Each row comes from the steps of one walk. Every step used is in the known rows, and no mark comes twice. Write the walk behind each row, first mark first.
Known rows:
luzo, logi, tifig, gofom, zivag, difor: [ -7  -6  -4 -11 -10   0   5  -5  -5   7   4  -1  -4  -3 -20  -4   7   4]
luzo, logi, tifig, gofom, zivag: [ -8  -6  -2 -10  -7   1   7  -9  -6   9   2   3  -5  -4 -16  -6   5   5]
gofom, tifig: [ -2  -6  -2  -1   0  12   0  -3 -19   5   1   4   6  -4  -5   1   1   5]
zivag, romu, tifig: [-19   1  17   9  -6 -10  13  11  14   2  -1   8  12  -9   2   0  12   5]
gofom, tifig, romu, zivag, difor: [ -1   3 -14  -7   4  10  11   3  -7   4   5  10   0  -7 -16   7  12   3]
luzo, logi: [ -2   2  -8  -4  -4   4   6  -1   6   3   0  10   0  -5 -10  -5 -15   2]
romu, zivag, gofom, tifig: [  2   5   8  -7  17   5  -1  -4 -13   1   5  41 -14   7   1  -2 -12   1]
logi, zivag, romu: [ -8   1  23  -5 -10  10   6   2  20  -8  19  24   6  -9 -10  -2   0   4]
tifig, gofom, zivag: [ -9 -10  -4 -19  -5  -3  -3  -7 -17   4  11   1  -7   1  -5   5  15  -4]
logi, tifig, gofom, zivag, romu: [-14 -10  14  -6  -8  -2   5  -7 -13   7   3  -4  -2   0  -9  -1  29   6]
logi, zivag, romu, tifig, gofom: [-13  -3  20  -7  -8  -3   8   1  11  -3  17  17   5  -9  -6  -1  15   2]
logi, tifig, gofom: [ -7  -9   6  -6  -1  -8   2 -10 -24  10  -5 -10  -5   4  -3  -2  36   6]
luzo, logi, zivag, gofom, tifig, romu: [  1  -2  -4 -11  -6  10   7  -8   7   2  15  35  -4  -7 -13  -7 -19   5]
luzo, gofom, tifig: [ -5  -8  -9 -12   5  -1 -19  -7 -25   8   2  17   0  -8  -7   1 -24   3]
tifig, logi, zivag: [ -4   3   3 -12   0 -22  12  -9  33  -1   8  10  -8  -3  -9  -5  13   1]
zivag, romu: [-15   3  18   5  -7   5   8   9  13  -3   2  17  10  -6  -1   0   4   6]
tifig, logi, zivag, gofom: [ -3   1   7 -11   1 -24   8 -12  28   0  10  24 -12   2  -3  -7   7   2]
logi, zivag, romu, tifig: [-11   0  22  -2  -9   0   9   3  20  -5  16  17   7 -11  -7  -3   6   3]

Write each row's walk:
[-16  -6   3 -10  -5 -10 -13   0   3   3  11  18   1 -13 -10   1 -31   0] | luzo, gofom, zivag, romu, tifig
[ -3   2 -12  -7   7  11  13   0  -9   6   3  15  -1  -8 -11   4   9   3] | gofom, tifig, romu, zivag
[  2  -7  -2  -2   2   4  -2  -7 -15   6   5  33  -5   5   8   0  -7   6] | zivag, gofom, tifig, romu
[ -4   5  -7  -5   0   1  18  -3   9   7  -2  11  -6  -7 -18  -6   3   6] | luzo, logi, tifig, romu, zivag
[ -6  -3   0  -9   1  -3   9 -10   4   4   7  11   1  -6 -12  -3  10   5] | gofom, tifig, logi, zivag
[-11  -2   6  -8  -2  -2  12  -7   8   3   8  17   4  -8 -12  -2  11   8] | gofom, tifig, logi, zivag, romu
[  0  12 -14  -8   9  -1  18   4  14   1   3  15 -10  -6  -9   4  12  -2] | tifig, romu, zivag
[ -8  -2   3  -2   3 -37  13  -6  21   7   2   4  -6  -2   3  -6  15   0] | romu, tifig, logi, zivag, gofom
[ -2   3   4   0   5  -5  14  -5   2   6  -2  11 -11   0  -7  -3  21   7] | logi, tifig, romu, zivag, gofom
[-16  -2  15  -1 -14  10   7   5  21  -5  16  12   6  -9 -11   2 -14   1] | gofom, zivag, romu
[ -3   4   1   0   5  -3  17  -3   5   6  -3   1  -8  -3 -11  -2  26   6] | logi, tifig, romu, zivag
[ -1   7   6  -9  18  -4   3  -6  -5   2   4  41 -16   7   0  -3  -7   2] | romu, zivag, gofom, tifig, logi
[  4  -6   9  -9  -3   9  -1 -10   0  -1  21  35  -5  -1  -3  -3  -8   3] | logi, zivag, gofom, tifig, romu
[  3   8   9  -6  17  -1  -1  -3  -4  -1   4  39 -17   9   4  -2 -13  -1] | romu, zivag, gofom
[  1  -3   2 -10  -5  11   2  -9   3   1  15  34  -3  -4 -11  -8 -24   5] | luzo, logi, zivag, gofom, tifig
[ -8 -10   7  -9  -8  -5   0  -7 -16   6   4 -14  -5   2 -13   1  30   3] | logi, tifig, gofom, zivag, difor
[ -9 -11   8  -9  -5  -4   2 -11 -18   8   3 -10  -6   2  -8  -1  27   4] | logi, tifig, gofom, zivag
[  2  -9   6   0   2   5  -9  -9 -21   5   5  32  -3   8  10  -2 -14   5] | zivag, gofom, tifig
[-3 -1 -1  3 -3 -4 14 -4  3  7 -4 -8 -3 -4 -8 -1 27  7] | logi, tifig, romu
